Each row comes from the steps of one path. Every step used is in the known rows, and no mark comes twice. Write the path behind each row, first mark first.
Known rows
desa -> sina -> bofo -> dutazu -> mani -> rovitud: -0.57 0.47 3.71 -0.50 0.27 1.08 -1.85 -5.85 -0.90 0.50 1.95 -0.15 0.44
 0.03 -0.82 -1.46 1.20 0.07 1.59 -1.37 -0.96 1.23 0.82 -0.49 -0.93 -1.73
 -0.20 -1.07 -3.41
dutazu -> bofo -> sina: -0.40 -0.65 -1.27 1.72 -0.32 1.11 1.30 -4.45 0.50 -0.53 -3.43 0.20 -0.16
 0.45 -1.20 1.02 1.66 -1.21 1.49 0.92 0.40 -0.13 1.78 0.87 -0.03 -0.85
 -0.66 -0.08 0.89
teno -> dutazu -> mani -> desa -> sina: -0.63 0.33 1.07 -1.37 -1.34 0.18 2.40 -2.11 -3.30 0.48 2.51 -0.10 0.44
 -0.19 0.58 -1.12 0.06 -1.25 -0.80 0.80 0.72 -0.07 -0.04 0.41 0.55 1.20
 0.09 -0.23 -1.19
mani -> dutazu -> bofo -> sina -> desa: -0.15 -1.28 -1.08 -0.25 -1.05 1.67 -0.30 -6.57 -0.21 0.58 -1.30 1.01
 -0.58 0.25 0.12 1.30 -2.23 -0.28 0.87 -0.61 2.30 -0.20 0.75 0.77 1.19
 -1.67 -0.07 -0.11 0.98
desa -> sina -> bofo -> dutazu -> mani -> rovitud -> vevu: 0.14 0.12 4.98 -0.65 0.74 -0.02 -1.25 -4.92 -1.01 1.10 1.97 -1.36 0.02
 1.05 -0.18 -1.88 0.30 0.21 1.98 -0.40 -0.51 0.73 2.73 -0.80 0.17 -1.22
 0.94 -0.80 -3.05
reso -> dutazu -> bofo -> sina -> desa -> mani -> rovitud -> vevu: 2.32 -0.50 2.80 -1.05 0.99 1.83 -1.88 -4.55 -0.27 1.04 1.87 -1.99 -1.95
 0.99 -0.31 -0.63 1.37 0.35 1.22 -0.53 -0.67 0.21 1.87 0.68 0.97 -0.70
 0.39 -0.45 0.10
rovitud -> vevu -> desa -> sina -> bofo: -0.65 0.31 2.06 0.85 0.59 0.01 3.24 0.49 0.18 0.66 0.04 -0.37 -1.43 1.69
 -1.16 -1.79 -0.75 -2.60 0.80 -1.15 4.19 -1.35 2.36 -0.90 0.78 0.22 0.50
 0.70 0.25
bofo -> dutazu -> mani -> rovitud -> vevu -> desa -> sina: 0.65 0.73 2.27 0.03 -0.06 0.41 -1.79 -4.03 -1.11 1.39 1.88 -2.00 -0.44
 0.83 1.27 -3.26 -0.47 -0.85 0.43 -3.32 -0.82 0.80 1.95 -1.70 -1.01 0.79
 1.22 -0.47 -3.74
mani -> desa -> sina -> bofo -> dutazu -> vevu -> rovitud: 0.15 0.05 1.17 -0.94 0.79 1.33 3.57 -2.99 1.31 0.80 -1.87 -0.74 -0.17
 1.02 -1.43 -1.69 -3.05 -0.76 0.91 -0.57 2.23 -0.34 0.24 -1.86 -3.07
 -1.07 -0.09 -0.36 -2.32
rovitud -> vevu -> dutazu -> mani -> desa: -0.61 -0.74 -0.14 -1.89 -0.04 -2.26 -1.16 3.67 -1.59 0.98 -0.27 -0.96
 -0.04 -0.43 0.94 -0.39 -2.34 0.37 -0.22 -1.01 0.31 -0.27 0.52 -0.76
 -0.68 1.96 0.37 0.67 -0.20
mani -> desa -> sina -> bofo -> dutazu -> teno: 0.20 0.61 2.16 -0.17 0.59 3.27 1.98 -3.02 -0.44 0.41 0.02 0.16 0.23
 -0.51 0.29 -1.88 -4.26 -1.48 0.06 1.03 3.21 -0.53 -0.16 -1.46 -0.96
 -1.48 -0.50 0.64 -0.44
sina -> desa -> mani -> dutazu -> vevu: 0.45 -0.67 -0.66 -1.21 -0.43 -0.32 -0.47 4.23 0.84 -1.46 0.13 1.11 0.94
 0.59 0.06 1.19 -2.12 1.56 -1.99 0.00 0.24 -0.58 -1.58 0.87 1.01 0.82
 0.16 -0.07 -0.56
teno -> dutazu -> mani -> rovitud -> vevu -> desa -> sina -> bofo: -0.45 0.40 4.35 -1.40 -0.76 -1.57 0.98 -1.20 -1.84 1.47 4.38 -1.88 -0.97
 0.35 -1.08 -3.32 0.71 -0.92 1.60 -4.20 1.29 0.46 1.62 -0.90 0.43 -0.05
 1.70 -0.30 -2.05
bofo -> dutazu -> reso: -1.66 0.63 -3.95 0.16 -0.02 0.19 0.19 0.01 0.83 0.23 -1.14 0.82 0.96
 0.13 0.15 1.49 -0.99 1.24 -1.10 2.94 -0.70 0.24 -1.66 -0.02 -0.17 -0.20
 0.37 0.62 1.85
bofo -> sina -> desa: -0.13 0.46 -1.24 1.20 -0.22 0.95 2.87 -0.95 0.64 -1.36 -2.81 1.47 -1.33
 0.29 -0.51 0.88 0.62 -0.71 -0.12 -0.90 1.62 -1.08 -0.07 0.47 1.41 -1.47
 -0.34 -0.26 0.77
teno -> dutazu: -0.85 -0.29 -1.72 0.55 -0.35 -2.98 3.22 4.43 -0.43 -1.13 -0.04 1.09 0.34
 -1.19 0.82 1.79 0.91 0.50 -1.55 2.37 -1.06 -0.10 -1.57 1.09 1.19 0.61
 0.26 -0.30 3.28
desa -> mani -> rovitud -> vevu: 0.86 0.62 0.08 0.87 1.23 -1.80 -1.51 5.41 0.04 -0.93 0.37 -0.77 0.26
 -0.07 -0.16 1.14 3.73 0.91 -0.48 0.86 -2.81 -0.04 -0.48 0.63 1.01 0.87
 0.17 -0.20 -1.48
reso -> dutazu -> bofo -> sina -> desa -> mani: 1.56 -0.69 1.67 -0.89 0.24 2.96 -0.43 -6.19 0.41 0.11 0.77 -0.11 -1.22
 1.02 -0.41 0.20 1.16 -0.80 0.55 0.55 -0.21 0.15 0.88 1.27 1.18 -0.43
 -1.20 -0.22 1.81
bofo -> dutazu: -0.32 -0.24 -1.63 1.15 0.76 -0.92 0.69 0.23 0.68 -0.95 -2.26 1.10 0.43
 -0.61 1.20 1.80 -0.75 0.44 -1.19 2.16 -1.45 0.08 -1.09 -0.11 0.09 -0.09
 -0.52 -0.24 1.64
teno -> dutazu -> vevu -> rovitud: -0.07 -0.35 -2.66 0.45 -0.84 -3.90 4.09 6.77 1.64 -1.38 -2.65 -0.19 0.84
 -0.79 -0.55 0.29 1.12 1.68 -0.47 0.74 -1.82 0.32 -1.41 0.19 -2.54 0.89
 0.82 -1.04 1.71
reso -> dutazu: -0.44 -0.11 -1.85 1.14 0.59 -1.29 -0.88 5.37 -0.30 -0.54 -1.16 0.61
 -0.26 -0.76 0.72 1.91 0.91 0.51 -1.40 4.00 -0.47 0.13 -0.86 0.79 -0.15
 1.36 -0.55 -0.47 4.30
mani -> rovitud -> vevu -> desa: -0.38 0.94 -1.73 1.39 0.18 -1.69 -0.52 6.56 -0.22 0.47 -1.02 -1.35 -1.23
 -0.74 -0.85 -0.02 0.92 -0.13 -0.27 -3.59 0.77 -0.35 -0.43 -1.33 -0.50
 0.70 0.79 0.21 -0.33
mani -> dutazu -> bofo: -0.98 -1.47 -2.36 0.50 -0.91 -0.75 -2.52 -0.38 -0.54 0.43 -1.07 0.69
 1.01 -0.79 0.53 2.54 -0.97 0.56 -0.06 2.07 0.72 0.49 -0.10 0.78 -0.15
 0.28 -0.54 0.05 2.46
desa -> mani -> rovitud: 0.20 0.89 -1.23 0.95 0.40 -0.71 -2.24 5.31 0.04 -1.56 0.19 0.48 0.79
 -0.80 -0.67 1.69 4.40 0.92 -0.88 0.19 -3.25 0.36 -2.18 0.67 0.00 0.36
 -0.96 -0.48 -1.69
desa -> mani -> dutazu: -0.10 -0.68 -1.73 0.12 -0.08 -1.71 -2.97 1.75 0.03 -1.33 1.04 1.55 1.60
 0.15 1.65 2.57 0.89 0.75 -1.31 3.30 -2.42 0.19 -1.75 1.24 1.63 1.44
 -0.55 0.16 -0.01
rovitud -> vevu: -0.32 0.07 -1.49 1.57 0.39 -2.32 1.69 5.40 0.17 -0.60 -2.87 0.06 -0.26
 0.13 0.19 1.62 1.26 0.10 -0.70 2.57 0.42 -0.88 1.10 0.46 1.40 1.07 0.31
 0.12 2.24
reso -> dutazu -> bofo -> sina -> desa -> mani -> rovitud: 1.82 -0.09 1.80 -0.80 0.30 2.99 -2.56 -5.27 -0.14 0.45 1.79 -0.92 -1.41
 0.16 -1.03 -0.17 2.20 0.25 0.82 -1.43 -1.18 0.72 0.02 0.76 0.11 -1.24
 -0.60 -0.69 -0.05

Which path is each row?
-0.05 0.42 -1.64 -2.33 0.54 -1.01 -0.49 4.59 0.87 0.83 3.04 -0.44 0.01
 0.24 0.53 -0.16 -0.59 2.44 -0.78 -1.79 -1.64 -0.11 -1.46 -0.40 -0.01
 0.42 1.50 1.04 -0.69 => sina -> desa -> mani -> rovitud -> vevu -> dutazu -> reso
-1.23 0.29 2.28 -1.82 0.11 0.95 -1.50 -2.09 -1.02 0.95 -1.15 -0.24 -0.31
 -0.93 -2.22 0.24 -1.63 -0.31 0.62 -1.77 1.80 0.36 -1.23 -0.97 0.20
 -1.26 -1.46 0.15 -1.09 => sina -> bofo -> dutazu -> mani -> desa
0.58 -0.59 -2.55 0.01 -0.46 -2.40 -1.85 3.99 2.28 -1.34 -1.59 0.24 2.03
 0.49 0.18 0.93 0.81 1.92 -0.31 2.24 -3.29 0.72 -1.56 0.43 -2.03 1.69
 0.01 -0.65 -1.59 => desa -> mani -> dutazu -> vevu -> rovitud
-0.24 0.64 0.19 0.10 -0.26 -0.50 -3.86 0.39 -0.71 -0.16 -0.85 -0.29 0.75
 -1.62 0.12 0.24 1.91 1.66 0.05 -1.71 -3.28 1.61 -1.27 -0.36 -1.32 -0.51
 -0.38 -1.12 -1.82 => bofo -> dutazu -> mani -> rovitud
0.48 0.29 2.14 1.03 0.55 1.86 1.86 -2.61 1.04 -0.57 -0.04 0.90 0.96
 -0.19 0.84 -1.72 -2.36 -0.77 0.25 2.76 1.41 0.03 0.97 -0.42 -1.03 -1.46
 -0.22 0.10 0.69 => desa -> sina -> bofo -> dutazu -> teno
0.06 1.28 -1.38 0.79 -0.09 -0.15 -2.45 5.06 0.23 -0.87 0.32 -0.14 -0.11
 -0.83 -1.31 0.19 3.18 -0.42 -0.81 -3.90 -1.95 0.39 -2.74 -0.32 -0.53
 0.73 -0.93 0.21 -2.07 => vevu -> desa -> mani -> rovitud
-1.74 0.52 -0.26 -0.54 0.58 1.71 2.37 -4.87 0.82 1.03 1.31 0.99 0.59
 1.67 -0.56 -0.55 -1.75 -0.24 0.36 3.09 1.75 -0.15 0.29 -0.27 0.03 -1.20
 0.55 0.68 0.61 => desa -> sina -> bofo -> dutazu -> reso
0.50 0.65 -1.46 1.68 -0.14 -0.17 -1.40 7.09 0.22 -0.85 -1.39 0.40 0.62
 -1.93 1.14 0.12 -0.24 1.03 -1.40 4.59 -0.15 0.44 -1.18 0.59 -1.74 1.24
 -0.44 -0.21 4.69 => reso -> dutazu -> teno
1.17 0.32 1.12 0.04 -0.30 3.18 -0.68 -5.01 0.33 -0.26 -0.07 -0.24 -0.85
 -0.04 -2.15 0.18 3.04 -0.27 1.24 -3.62 -0.80 0.25 0.03 0.67 0.60 -1.99
 -1.07 -0.34 -2.41 => dutazu -> bofo -> sina -> desa -> mani -> rovitud
1.09 0.78 2.99 0.59 0.88 1.35 0.22 -1.40 0.53 1.06 1.76 -1.55 -0.63
 -0.16 0.38 -3.95 -3.09 -0.94 1.03 -2.53 1.80 0.03 1.32 -2.45 -1.54
 -1.17 1.41 0.32 -1.69 => mani -> rovitud -> vevu -> desa -> sina -> bofo -> dutazu -> teno
-0.41 0.76 2.23 0.75 0.75 -0.03 1.54 1.48 -0.29 1.24 1.33 -1.16 -1.62
 0.93 -1.50 -2.02 0.23 -1.63 1.10 -3.36 2.92 -0.84 1.68 -1.53 -0.08
 -0.62 0.95 0.19 -1.59 => mani -> rovitud -> vevu -> desa -> sina -> bofo
-0.59 0.33 -2.83 -1.50 -1.03 1.56 -0.92 -4.70 0.93 0.12 1.97 1.58 0.38
 1.81 0.52 0.89 -0.65 0.82 -0.21 1.67 -0.19 -0.34 -1.63 0.84 2.40 -0.80
 0.75 0.91 -1.06 => bofo -> sina -> desa -> mani -> dutazu -> reso
1.79 0.06 2.14 -0.27 0.18 2.02 0.24 -5.09 0.35 0.37 0.35 -1.36 -1.30
 0.88 -1.44 -0.31 2.23 -0.16 1.47 -2.61 -0.36 -0.30 1.89 0.49 1.48 -1.59
 0.29 -0.15 -2.23 => dutazu -> bofo -> sina -> desa -> mani -> rovitud -> vevu
0.53 0.48 -1.38 1.60 0.15 0.12 -0.43 2.57 1.02 -1.63 -2.61 0.84 1.31
 -1.85 1.65 0.18 -1.74 0.81 -1.15 2.28 -0.99 0.49 -1.15 -0.17 -1.40
 -0.16 -0.37 0.06 2.06 => bofo -> dutazu -> teno
-0.68 1.04 0.25 -0.09 -0.90 2.05 0.65 -0.50 -2.50 0.48 -0.30 0.02 0.36
 0.13 -0.41 -0.79 0.85 -1.74 -0.33 0.22 2.02 -0.23 0.33 0.12 -0.27 0.97
 -0.91 -0.05 -2.11 => dutazu -> mani -> desa -> sina
-2.08 0.47 -4.27 -0.37 -1.00 -2.03 3.06 3.85 -0.20 -0.05 0.73 0.88 0.92
 -0.58 -0.12 1.58 0.49 1.39 -1.39 3.23 -0.57 0.04 -2.36 0.68 0.80 0.73
 1.17 0.46 3.64 => teno -> dutazu -> reso
1.21 0.08 -0.65 0.20 -0.67 -1.03 -3.33 4.01 0.83 -0.44 0.92 -0.47 1.02
 -0.24 1.93 -1.12 -2.10 0.05 -1.03 0.50 -0.28 0.19 -0.69 -0.50 0.44 2.25
 0.62 1.25 -0.09 => rovitud -> vevu -> desa -> mani -> dutazu -> teno
0.98 -0.15 1.02 -0.15 -0.30 2.97 1.31 -5.87 0.89 -0.70 -1.23 0.49 -0.62
 0.95 -1.66 0.42 1.84 -1.16 0.89 -1.31 0.50 -0.36 0.94 1.24 1.52 -1.38
 -1.42 0.21 -0.25 => dutazu -> bofo -> sina -> desa -> mani
-0.49 -0.40 2.19 0.42 1.25 0.92 2.52 -4.87 0.50 -0.23 0.07 1.14 0.11
 1.06 0.40 -0.01 -1.31 -1.09 0.21 2.24 0.90 -0.37 0.97 -0.22 0.59 -1.32
 -0.39 -0.24 0.36 => desa -> sina -> bofo -> dutazu
-1.11 0.27 -0.33 -1.41 -1.55 -1.30 0.59 2.53 -2.67 0.21 0.50 -0.20 0.23
 -1.68 -0.65 0.57 0.32 0.05 -0.94 -0.62 0.24 0.26 -2.04 0.15 0.71 0.97
 -0.38 -0.08 0.24 => teno -> dutazu -> mani -> desa
-0.48 0.52 -1.73 1.39 0.10 -1.75 1.34 5.15 0.43 0.00 -2.32 -0.61 -1.13
 0.13 -0.32 0.29 -0.15 -1.00 -0.70 -1.57 1.76 -0.98 0.44 -0.65 0.56 1.48
 0.25 0.59 1.95 => rovitud -> vevu -> desa
0.00 -0.82 -1.68 0.41 1.25 -4.14 -0.05 6.47 -0.07 -0.07 0.32 -0.49 -0.04
 -0.74 1.95 0.75 -0.46 1.72 -0.39 -0.44 -2.23 -0.20 0.09 -0.63 -1.08
 0.96 1.38 -0.09 0.67 => mani -> rovitud -> vevu -> dutazu
-1.33 -0.54 2.47 -2.12 -0.01 0.45 0.21 -1.50 -1.61 1.26 2.06 0.24 0.12
 0.35 -0.25 -1.75 -2.11 -1.31 1.01 -1.62 2.25 -0.23 0.77 -0.85 -1.08
 0.18 -0.74 0.51 -1.95 => vevu -> dutazu -> mani -> desa -> sina -> bofo
0.42 0.84 -0.18 0.06 0.11 0.75 1.32 4.02 0.46 -1.59 -1.11 1.53 -0.11
 -0.36 -0.87 1.66 1.87 -0.03 -1.67 -0.47 -0.03 -0.68 -1.90 1.24 1.85
 0.01 -1.61 0.05 0.74 => sina -> desa -> mani
-0.57 -1.65 -1.92 0.71 -0.69 0.13 -1.85 -7.07 0.11 0.11 -1.10 0.56 0.39
 0.56 0.57 1.56 -0.66 -0.25 1.32 2.33 0.19 0.17 1.27 0.91 0.42 -0.64
 0.09 -0.08 0.29 => mani -> dutazu -> bofo -> sina
0.71 0.88 2.08 -0.03 -0.06 0.00 -3.04 0.46 -1.94 1.79 3.23 -2.41 -1.11
 0.60 0.63 -3.30 0.97 -0.68 0.32 -1.41 0.29 0.81 2.01 -0.70 -1.46 2.18
 1.12 -0.71 -1.17 => reso -> dutazu -> mani -> rovitud -> vevu -> desa -> sina
0.08 -1.58 -0.79 -0.40 -0.15 0.66 2.07 -4.99 0.86 0.34 -1.39 0.74 -0.98
 0.07 0.44 0.07 -2.25 -0.42 0.97 -3.01 0.98 -0.52 1.23 0.23 -0.63 -1.43
 -0.25 0.25 1.54 => vevu -> dutazu -> bofo -> sina -> desa
1.63 -1.84 1.88 -1.56 0.78 0.11 1.58 -6.29 1.36 0.28 0.52 -0.50 -0.83
 1.67 1.09 -0.71 -1.31 -0.61 1.07 -1.39 -0.96 -0.79 2.55 0.69 1.32 -0.31
 0.32 0.70 0.24 => rovitud -> vevu -> dutazu -> bofo -> sina -> desa -> mani
-0.75 -1.71 -1.91 0.10 -0.03 -1.43 0.56 1.64 0.33 0.32 -1.68 0.41 0.58
 -0.97 0.69 1.25 -1.06 0.35 0.14 -0.08 -0.56 0.06 0.43 0.42 -1.80 0.69
 -0.69 0.36 2.85 => vevu -> dutazu -> bofo
0.73 -0.08 -1.55 0.59 -0.78 -0.56 -3.66 3.98 0.58 -1.68 0.57 1.36 2.36
 -1.16 2.02 0.94 -0.09 1.17 -1.34 3.76 -2.06 0.59 -2.14 1.03 0.04 1.23
 -0.45 0.50 0.14 => desa -> mani -> dutazu -> teno
